What can hang from each mark
K318: K848 K910
K848: K128 K318
K553: K128
K910: K128 K136 K318
K128: K553 K695 K864 K910
K136: K864
K864: K128
K337: K318

Every row comes from one small tree of marks. The marks that hang from a mark follow it in brackets, in the order of their numbers. Every link used is in the known rows. Which tree was each row made from?
In the rows, 128 means zero.
Known rows
K848[K128[K864] K318[K910]]: [129 106 156 203 148 116  85 149  76 162 121 148 133 165 126 134 186 144
 111 118 111 141 127]
K848[K128[K553] K318]: [176 112 107 192  99 100 113 144 117 154 110 139 132 135 128 150 190 145
 124 126 137 102 129]
K864[K128[K910[K136]]]: [123 131 133 150 116 155 121 122 114 132 120 128 104 159 135 116 172 139
 142  84 163 149 183]
K864[K128[K695 K910[K136 K318]]]: [114 129 114 172 126 138 112 106  91 166 127 129 100 185 123 132 178 173
 141  94 158 137 176]
K553[K128[K695 K864 K910[K318[K848]]]]: [ 72  93 170 143 131 106 105  75  53 151 166 128 101 143 102 121 156 218
 122 112 129 100 124]
K318[K910[K128[K553 K695 K864]]]: [126 119 149 151 146 121 121 116 104 191 145 134 145 163 127 165 150 188
 105  94 170 100 121]
K848[K128[K553 K695 K864 K910[K136]] K318]: [136 110 122 187 117 128 106 106  51 194 133 134 115 173 120 150 235 227
 138  90 167 130 167]
K553[K128[K695 K910]]: [ 98 117 157 101 131 111 129  97 106 131 152 129 114 119 107 115 148 181
 116 131 146  89 136]
K337[K318[K848 K910[K128[K695] K136]]]: [133 136 155 174 163 133  78 105  91 217 158 102 114 180 127 139 126 180
 124 132 125 137  94]
K337[K318[K848[K128[K553]] K910[K136[K864]]]]: [169 110 169 183 145 147  90 116  86 195 146 109 118 197 124 186 152 140
 121 128 131 127  95]
K318[K848 K910[K128[K553 K695] K136[K864]]]: [145 126 175 162 163 151 101 102 126 206 169 123 106 198 124 173 152 185
 127 110 162  95 108]
K864[K128]: [146 128 116 148 116 127 131 142 133 123 106 135 129 151 143 135 148 114
 119 110 151 119 151]
K136[K864[K128[K553 K695 K910[K318[K848]]]]]: [156 107 147 161 126 129 113 118  98 160 142 136 112 181 116 202 173 175
 137 100 164  83 145]
K318[K848 K910[K128]]: [124 127 189 171 155 125  86 121 136 164 151 126 114 147 129 127 116 141
 119 118 122 119  89]
K337[K318[K848]]: [142 125 139 147 129 120  99 120  93 161 140 106 124 138 126 145 113 145
 130 143 105 136  92]
K337[K318[K848[K128]]]: [165 114 144 171 124 108  86 126  79 164 126 104 124 151 133 147 125 144
 124 147 115 128  89]
K848[K128[K553 K695] K318]: [173 121 101 185 114  90 117 131 107 180 118 139 129 157 127 166 197 175
 115 136 147  89 125]
K128[K695]: [124 138 123 120 145 116 131 114 115 157 138 130 126 153 127 145 136 161
 118 138 139 114 124]
K910[K128 K318]: [144 113 110 180 116 110  92 136 119 145 127 121 134 117 122 113 116 160
 152 122 132 108 133]
K318[K848 K910[K128[K553 K864] K136]]: [115 114 172 181 137 153 103  93 107 193 157 121 108 177 132 137 155 180
 124  76 156 131 110]
K864[K128[K553]]: [160 122 104 151  94 124 151 133 141 134 106 135 132 151 141 163 161 122
 112  93 171 100 149]
K848[K318[K910]]: [115 132 144 174 154 121 100 146 134 153 131 147 126 138 116 129 159 120
 115 133  88 143 115]
K848[K128[K864 K910] K318]: [133 102 148 185 123 118  84 142  56 144 120 140 124 135 120 123 199 178
 144 104 132 145 159]

Write each row's tree
[156 132  98 143 108 113 155 120 130 160 114 138 132 175 140 176 168 152
 103 103 182  87 145] => K864[K128[K553 K695]]
[148 118 178 171 150 161  98 113 137 181 162 121 109 177 126 159 146 157
 136 102 151 107 112] => K318[K848 K910[K128[K553] K136[K864]]]
[160 101 130 195 132 136  99  94  85 191 148 120  95 211 121 176 168 181
 144 126 147  98 122] => K910[K136[K864] K318[K848[K128[K553 K695]]]]
[162 109 120 185 129 137  95  98 105 202 160 113 106 184 120 167 155 216
 159 111 164  81 129] => K910[K128[K553 K695] K136[K864] K318[K848]]
[149  96 155 170 106 117 116 104  81 157 131 124 117 166 137 160 160 166
 117 100 154 108 104] => K318[K848[K128[K553 K864]]]
[117 113 176 186 148 139 110  77  76 213 152 127  99 230 131 166 180 182
 101  95 158 127 100] => K318[K848[K128[K553 K695 K864]] K910[K136]]
[177 105 157 165 119 147  89 114  67 179 144 102 113 165 121 175 162 172
 149 119 148 124 122] => K337[K318[K848[K128[K553 K910[K136[K864]]]]]]
[133 130 186 161 183 153  84 111 118 195 171 123 102 198 127 149 138 177
 133 123 143 114 112] => K318[K848 K910[K128[K695] K136[K864]]]
[122 131 138 155 152 150 104 122 100 179 137 110 129 164 122 136 131 125
 123 130 110 166 116] => K337[K318[K910[K136]]]
[ 91 106 120 158 118 145 127  73  51 192 152 124 110 173 108 158 194 231
 145  71 169 138 165] => K128[K553 K695 K864 K910[K136 K318]]
[155 111  90 174 123 148 129 118 106 172 131 130 116 204 126 178 178 160
 143 105 164 103 170] => K910[K136[K864[K128[K553 K695]]] K318]
[142 128 142 150 155 160 136 120 129 181 140 138 121 216 129 184 177 136
 108 104 167 113 147] => K318[K910[K136[K864[K128[K553 K695]]]]]
[120 117 179 164 149 119 105  98 100 201 159 129 121 175 127 167 147 197
 103  93 157  99  91] => K318[K848 K910[K128[K553 K695 K864]]]
[ 75  83 176 151 116 116 103  87  65 124 157 126 104 121 103 104 149 189
 133 103 120 114 128] => K553[K128[K864 K910[K318[K848]]]]
[123 120 123 186 106 133 120  84  97 185 137 126  88 193 123 161 187 189
 132  78 168 116 151] => K864[K128[K553 K695 K910[K136 K318[K848]]]]
[116 131 181 179 156 150  86 105 133 179 155 118  97 167 131 112 128 151
 130 109 130 140 106] => K318[K848 K910[K128 K136]]
[123 116 113 122 121 121 152  99  83 175 140 132 139 162 128 178 167 198
 111  98 172 105 134] => K128[K553 K695 K864]
[135  84 141 184  96 121 108 111  53 152 122 129 130 145 116 155 176 183
 137  81 162 120 149] => K848[K128[K553 K864 K910[K318]]]
[117 130 162 168 155 147  90 106  96 189 151 106 109 176 123 139 128 135
 120 131  99 164  91] => K337[K318[K848 K910[K136]]]
[160 104 175 164 120 150 103 104  97 158 146 120  95 169 122 163 173 166
 147 102 162 111 131] => K318[K848[K128[K553 K910[K136[K864]]]]]
[ 87 116 151 130 130 169 117 102  65 143 145 122 109 148 121 112 172 185
 156  76 151 174 174] => K128[K864 K910[K136]]
[117 119 120 181 112 147 108 118 103 138 118 127 103 164 126 116 169 146
 149  85 148 150 180] => K864[K128[K910[K136 K318]]]
